Each row was made from one small tree. Brackets hold a mark, then the marks that hang from it, in the order of their numbers. Every link used is in the known rows. Write each row's tree.
Known rows
[q727 [q302 q960] [q811 q363]]: [ 0.03 -1.44  1.51 -0.57 -2.26 -0.10  6.45  1.91 -1.09 -0.08 -2.21 -0.41
 -2.82  0.55  0.46  0.08  0.23 -0.37 -1.89 -1.35  0.67 -0.69 -1.98  2.37]
[q363 [q727 [q302 q960] [q389 q463]]]: [-0.54  0.03  3.50 -2.97 -2.49  1.57  3.72  0.35  1.38  0.42  0.14 -1.01
 -0.58 -1.29  0.40  1.46  1.14 -4.28  0.97 -0.39 -1.29 -0.70  0.07  2.45]
[q302 [q960 q363 q389 q463]]: [ 0.69  1.16 -1.42 -0.05 -2.56  0.67  0.77  0.19  0.69  0.11  2.38 -2.71
 -1.19 -0.97  1.22 -0.39  0.14  0.28  2.08  1.90  1.90 -0.74 -1.41 -0.76]
[q727 q389]: [-1.68  1.32  3.21 -0.08  0.75  3.03  2.13  3.20  1.62 -3.17  2.42 -0.73
 -0.56  0.79  0.25 -2.42  0.63 -2.84  0.09 -1.33  0.08  0.24 -0.50  1.00]
[q389 [q463 [q960 [q363 [q727 q302]]]]]: [ 0.43 -2.49  1.29 -2.53 -2.17  2.73  3.57  0.04  1.92 -0.48  0.13 -2.77
  0.39 -2.16  0.02  0.57  0.50 -0.67  0.26  0.78 -1.24  0.25 -0.45  3.06]
[q389 [q463 [q960 [q363 [q727 q811]]]]]: [ 1.57 -2.29  1.83 -1.16 -1.91  2.30  3.05  0.73  0.66  1.06 -0.90 -2.87
  0.63 -2.19 -0.39  1.35 -0.44  0.74  0.43  2.92 -1.41 -0.01 -0.48  3.11]
[q727 [q302 [q960 q363 [q463 q389]]] q811]: [-0.13 -1.58 -0.47 -1.89 -0.99  0.70  0.90  0.46  0.44  3.34 -1.90 -3.97
 -2.18  0.11  0.65  0.79 -1.35 -1.20 -0.23  1.10  0.65 -2.93 -1.96  1.24]
[q363 [q727 q302 q811]]: [-1.09 -2.89  4.49 -2.22 -0.93  2.61  6.35  1.77  2.15  0.49 -0.13 -1.90
 -1.71  0.72  1.60 -1.16  1.01 -1.92 -2.70  0.68 -1.49 -0.21 -0.50  1.50]
[q302 [q960 q363 [q463 q389]]]: [ 1.20  0.88 -1.40 -0.46 -1.15  2.05 -1.19  0.52  0.01  0.00  1.09 -2.53
 -0.52 -1.46  1.41 -0.91 -1.27 -0.64  1.80  1.60  1.69 -0.93 -2.08 -0.09]
[q363 [q727 q302 q389 [q811 q463]]]: [-3.69 -1.42  4.35 -0.86 -0.31  2.54  4.58  1.52  1.77  2.87 -1.80 -2.39
 -1.91  1.30  1.60  1.63  0.35 -1.82 -1.33 -0.76 -2.75  0.10  1.36  2.13]
[q811 [q302 q960] [q363 q727] [q463 q389]]: [-1.29  2.29  1.09  1.71 -1.63  2.46  2.46  0.61 -0.92 -0.09 -2.88 -0.11
 -0.47 -1.45  5.75  1.82 -1.28  1.95  1.30 -0.16 -1.31  2.56 -0.75  0.62]
[q960 [q363 [q727 q811]] [q389 q463]]: [-0.68 -0.77  3.78 -0.92 -1.49  2.01  1.97 -0.20  1.91  1.33  1.16 -3.93
  0.33  0.11  1.24  1.36  0.46  0.95  0.50  3.61 -1.75  0.11 -0.60  1.85]
[q302 [q960 q463]]: [ 2.27  0.66 -0.97 -1.16 -1.52  1.67  2.80  1.23 -0.52 -1.77  2.21 -1.29
 -1.15 -2.22  0.83 -1.75  0.21 -1.42  0.88  0.50  2.24 -0.55 -0.93  0.21]
[q727 [q302 q960]]: [ 1.09 -0.48  0.95 -1.34 -2.02  1.38  4.80  2.01  0.68 -2.56  0.75 -0.16
 -1.95 -0.59  0.49 -1.98  1.38 -3.24 -0.90 -1.40  1.95 -0.70 -1.67  0.82]
[q389 [q463 [q960 [q363 [q727 q302 q811]]]]]: [ 0.36 -3.60  2.04 -2.54 -1.98  1.84  4.40  0.17  1.50  2.02 -1.88 -3.48
 -0.21 -1.38 -0.59  1.82  0.16 -0.28 -0.62  1.58 -2.02 -0.84 -0.47  3.70]
[q363 [q727 [q811 q302 q463]]]: [-1.71 -0.53  2.82  0.87 -0.76  2.94  5.19  1.52  0.04  0.35 -1.58 -2.89
 -1.48  0.08  4.11  1.23  0.03  1.31 -1.29  0.01 -3.01  2.04  1.16  1.97]
[q727 q389 [q811 q302]]: [-3.11  0.95  4.08  0.39  1.26  1.87  3.45  3.47  1.17 -0.62 -0.97 -2.57
 -2.02  2.12  1.56  0.14 -0.16 -1.73 -0.95 -1.95 -2.65 -0.41  0.08  2.01]
[q811 q302 q363]: [-1.76  1.19  1.91  1.04 -0.10  2.32  4.70  2.39 -0.58 -4.45  0.43 -1.14
 -1.27  0.72  3.24 -1.29 -0.11  1.80 -1.29 -2.71 -1.48  2.28 -0.97  2.16]
[q389 [q463 q960]]: [ 2.51  0.03  0.20 -1.40  0.83  2.98  2.16  1.69  0.88 -4.03  1.51 -1.39
  1.15 -2.54 -1.23 -1.40  0.71 -1.15  1.61  0.29  1.87 -0.28 -1.00  2.53]
[q960 q389]: [-0.42  1.45  2.47  0.20  0.99  2.78  2.05  2.11  2.64 -3.34  3.50 -1.29
 -0.33  0.78  1.44 -3.06  1.30 -1.10  0.60  0.67  2.09  0.15 -1.41 -0.73]
[q302 q960]: [ 2.20  0.90  0.80  0.00 -2.07  1.89  3.54  2.65 -0.18 -3.47  1.76  0.37
 -1.02 -1.33  0.49 -2.49  0.77 -2.16  0.24 -0.05  2.44  0.13 -2.00  0.17]

Which tree is each row?
[-1.98  1.11  0.89 -0.14 -3.97  1.17  2.47  0.41  0.26  2.11  0.06 -2.77
 -1.72 -1.11  3.60  2.11 -0.98 -0.47  1.11  0.06 -3.77  0.64  0.67  0.75]
[q811 [q302 [q960 [q363 [q727 q389]] q463]]]
[-2.28  1.82  1.45 -0.09 -2.64  0.75  4.08  0.52 -0.39  1.36 -1.08 -0.95
 -1.66 -1.25  4.38  2.01 -1.14  0.59  1.14 -0.84 -3.15  1.16  0.45  0.92]
[q811 [q302 [q960 q463]] [q363 [q727 q389]]]
[ 0.73 -2.38  3.04 -1.92 -3.09  1.12  6.49  1.65  1.09  1.46 -1.22 -0.58
 -2.26 -0.43  1.35 -0.17  0.88 -2.75 -1.84  1.05 -0.19 -0.95 -1.04  0.88]
[q363 [q727 [q302 q960] q811]]
[-2.83  0.44  1.93  0.32 -3.28  1.26  4.81  0.65 -0.30  1.48 -2.15  0.46
 -1.79 -0.50  2.50  2.54  0.11 -0.34  0.31 -1.86 -1.56  1.58  0.25  1.71]
[q811 [q363 [q727 [q302 q960] q389]] q463]
[-1.08 -0.22  0.42  0.45 -0.26  0.82  2.78  1.18 -1.05  1.76 -4.22 -1.13
 -2.13  0.55  1.62  1.87 -1.12  0.46 -0.29 -0.76  1.11 -0.65 -1.77  2.07]
[q727 [q302 q960] [q811 q363 [q463 q389]]]
[-2.26  0.93  1.13  1.59  1.57  2.04  2.75  3.07  0.66  0.96 -3.63 -2.24
 -1.44  0.42  0.96  2.29 -0.86 -0.18  0.90 -1.80 -1.59 -0.29  1.04  2.20]
[q727 q389 [q811 q302 [q463 q960]]]
[ 0.38 -1.47  2.30 -0.21 -0.11  3.22  1.11  2.01  2.45  2.10 -1.80 -1.41
  0.49 -0.87  1.24 -0.64 -1.50 -0.19  0.49  3.70 -0.27 -0.64 -2.23  0.02]
[q463 q389 [q960 [q363 [q727 q811]]]]
[-0.99  0.70  0.10 -0.15 -0.29  2.18  0.35  0.38  1.72 -0.79  3.51 -4.20
 -0.78  0.30  1.65 -1.31 -0.08  1.00  1.13  1.42  0.65 -0.20 -0.78 -0.24]
[q960 q363 q389 q463]
[-1.20 -1.27  2.12 -0.75 -1.37  1.74  2.27 -0.21  2.15  3.35  1.58 -4.42
 -0.99  0.22  2.58  0.43 -0.24  1.63  0.17  4.10 -1.62 -0.39 -0.08 -0.34]
[q960 [q363 [q727 q811]] q389 q463]
[-2.80  1.99  1.18  2.64 -1.51  0.19  4.06  2.25 -2.58  1.24 -4.36 -1.16
 -2.69  0.96  2.28  3.81 -1.15  1.40  0.08 -2.75 -2.25  0.99  0.19  2.82]
[q727 q389 [q811 [q302 q960] q363 q463]]
[ 0.44 -1.70  1.55 -3.25 -0.73  1.57  2.88  0.10  1.85  4.04 -1.79 -2.42
 -1.63 -0.92  2.39  0.39 -0.59 -2.53  0.00  2.65  0.28 -2.48 -1.04  0.04]
[q363 [q727 [q302 [q960 [q463 q389]]] q811]]
[-1.62 -2.25  3.11 -1.30 -2.73  3.08  4.67  1.08  1.94 -0.89  1.58 -2.16
 -1.16  0.19  2.05 -1.43  0.78 -0.96 -1.96 -0.09 -1.82  1.13 -0.78  1.46]
[q960 [q363 [q727 q302]]]
[-3.73  0.53  4.18  1.13 -0.18  2.79  3.91  1.99  0.75  1.70 -2.17 -2.69
 -1.68  1.08  3.65  2.46 -0.62 -0.06 -0.55 -0.69 -4.28  1.43  1.83  1.99]
[q363 [q727 q389 [q811 q302 q463]]]
[ 1.38  1.60  0.29 -0.19 -2.60  0.85  0.44 -0.02  0.27 -1.73  2.02 -2.32
  0.16 -1.04 -0.05  0.44  0.78 -0.41  2.28  1.50  1.56 -0.29 -1.81  1.36]
[q302 [q960 q363 [q389 q463]]]
[-1.27  1.04  1.86  0.28 -2.24  0.06  1.78  1.48 -1.29  0.91 -2.30 -3.65
 -1.60  0.33  0.03  3.62 -0.60 -1.11  0.74 -1.21 -3.02 -0.87 -0.11  4.19]
[q727 [q389 q463] [q811 [q302 [q960 q363]]]]
[-1.92 -1.65  3.40 -1.17  1.10  3.50  2.62  0.82  2.26  2.17 -2.18 -2.69
 -0.91  0.65  2.91  0.53 -0.35 -1.10 -1.02  1.22 -0.78 -0.09 -0.20  1.27]
[q363 [q727 q302 [q811 [q463 q389]]]]
[ 1.70 -1.08  1.07 -1.11 -2.09  3.28  2.33  0.37  1.05 -1.42  1.23 -2.05
  1.41 -2.97  0.22  0.04  0.05  0.33  1.29  2.07 -0.77  1.11 -0.62  2.37]
[q389 [q463 [q960 [q363 q727]]]]
[-0.83 -2.77  2.56 -1.45 -0.10  2.66  2.45  1.50  3.25  3.12 -2.72 -1.96
 -0.60 -0.02  1.08  0.09 -0.93 -1.18 -0.49  2.33 -0.82 -1.61 -1.78  0.84]
[q463 q389 [q960 [q363 [q727 q302 q811]]]]
[ 0.98 -1.52  1.20  0.39 -0.66  3.12  4.48  1.90  0.97  1.17 -1.60 -1.16
 -0.21 -1.82  1.20  0.55 -0.24  0.67  0.18  2.22  0.17  0.73  0.15  0.98]
[q363 [q727 [q811 [q463 q960]]]]
[ 1.82  1.48 -0.64 -1.34  0.43  2.35 -0.36  0.99  0.59 -0.94  1.31 -1.34
 -0.33 -1.78  1.32 -2.01 -0.82 -1.95  2.02  1.57  2.84 -1.42 -1.84 -0.59]
[q302 [q960 [q463 q389]]]
[-2.16  0.19  3.51 -2.65  0.84  2.41  2.14  1.29  1.83 -2.29  1.37 -2.78
 -0.46  0.55 -0.95 -0.26  1.07 -3.60  0.20 -2.51 -0.87 -0.71  0.16  3.74]
[q727 q302 [q389 q463]]
[-0.79 -1.39  2.49 -2.79  1.69  1.45  2.80  1.84  2.20  0.77 -2.14 -2.74
 -0.74  0.08 -2.63  1.42  0.26 -3.15  0.47 -1.03 -0.55 -2.78 -0.13  4.00]
[q727 q302 [q389 [q463 q960]] q811]
[-1.85  0.20  3.91 -0.98 -1.81  3.16  1.22  0.58  1.15 -0.76  2.15 -2.67
  0.86 -0.69  0.63  0.64  0.12 -1.10  0.96  0.63 -3.12  1.39  0.23  2.87]
[q960 [q363 [q727 [q389 q463]]]]
[ 1.87 -0.41 -0.34 -0.61 -0.82  2.61  1.19  1.12  0.26 -2.89  1.18 -2.54
  1.01 -2.15 -1.39 -0.49  0.15  0.23  1.37  0.27  0.83  0.22 -1.19  3.09]
[q389 [q463 [q960 q363]]]
[-0.03 -2.06  0.04 -0.42  0.78  2.14  4.61  2.04  0.80  0.64 -2.61 -2.19
 -1.77 -0.32 -0.43  0.58  0.29 -0.45 -0.71 -0.93  1.22 -1.00 -0.09  2.37]
[q727 q302 [q811 [q463 q960]]]
[-2.52 -0.81  0.76  0.75 -2.86  0.31  2.87  1.80 -0.68  3.09 -2.98 -2.63
 -3.05  1.19 -0.46  2.97 -0.29 -1.59 -0.54 -1.70 -1.12 -0.92  0.00  2.78]
[q727 [q302 [q960 q363]] q389 [q811 q463]]
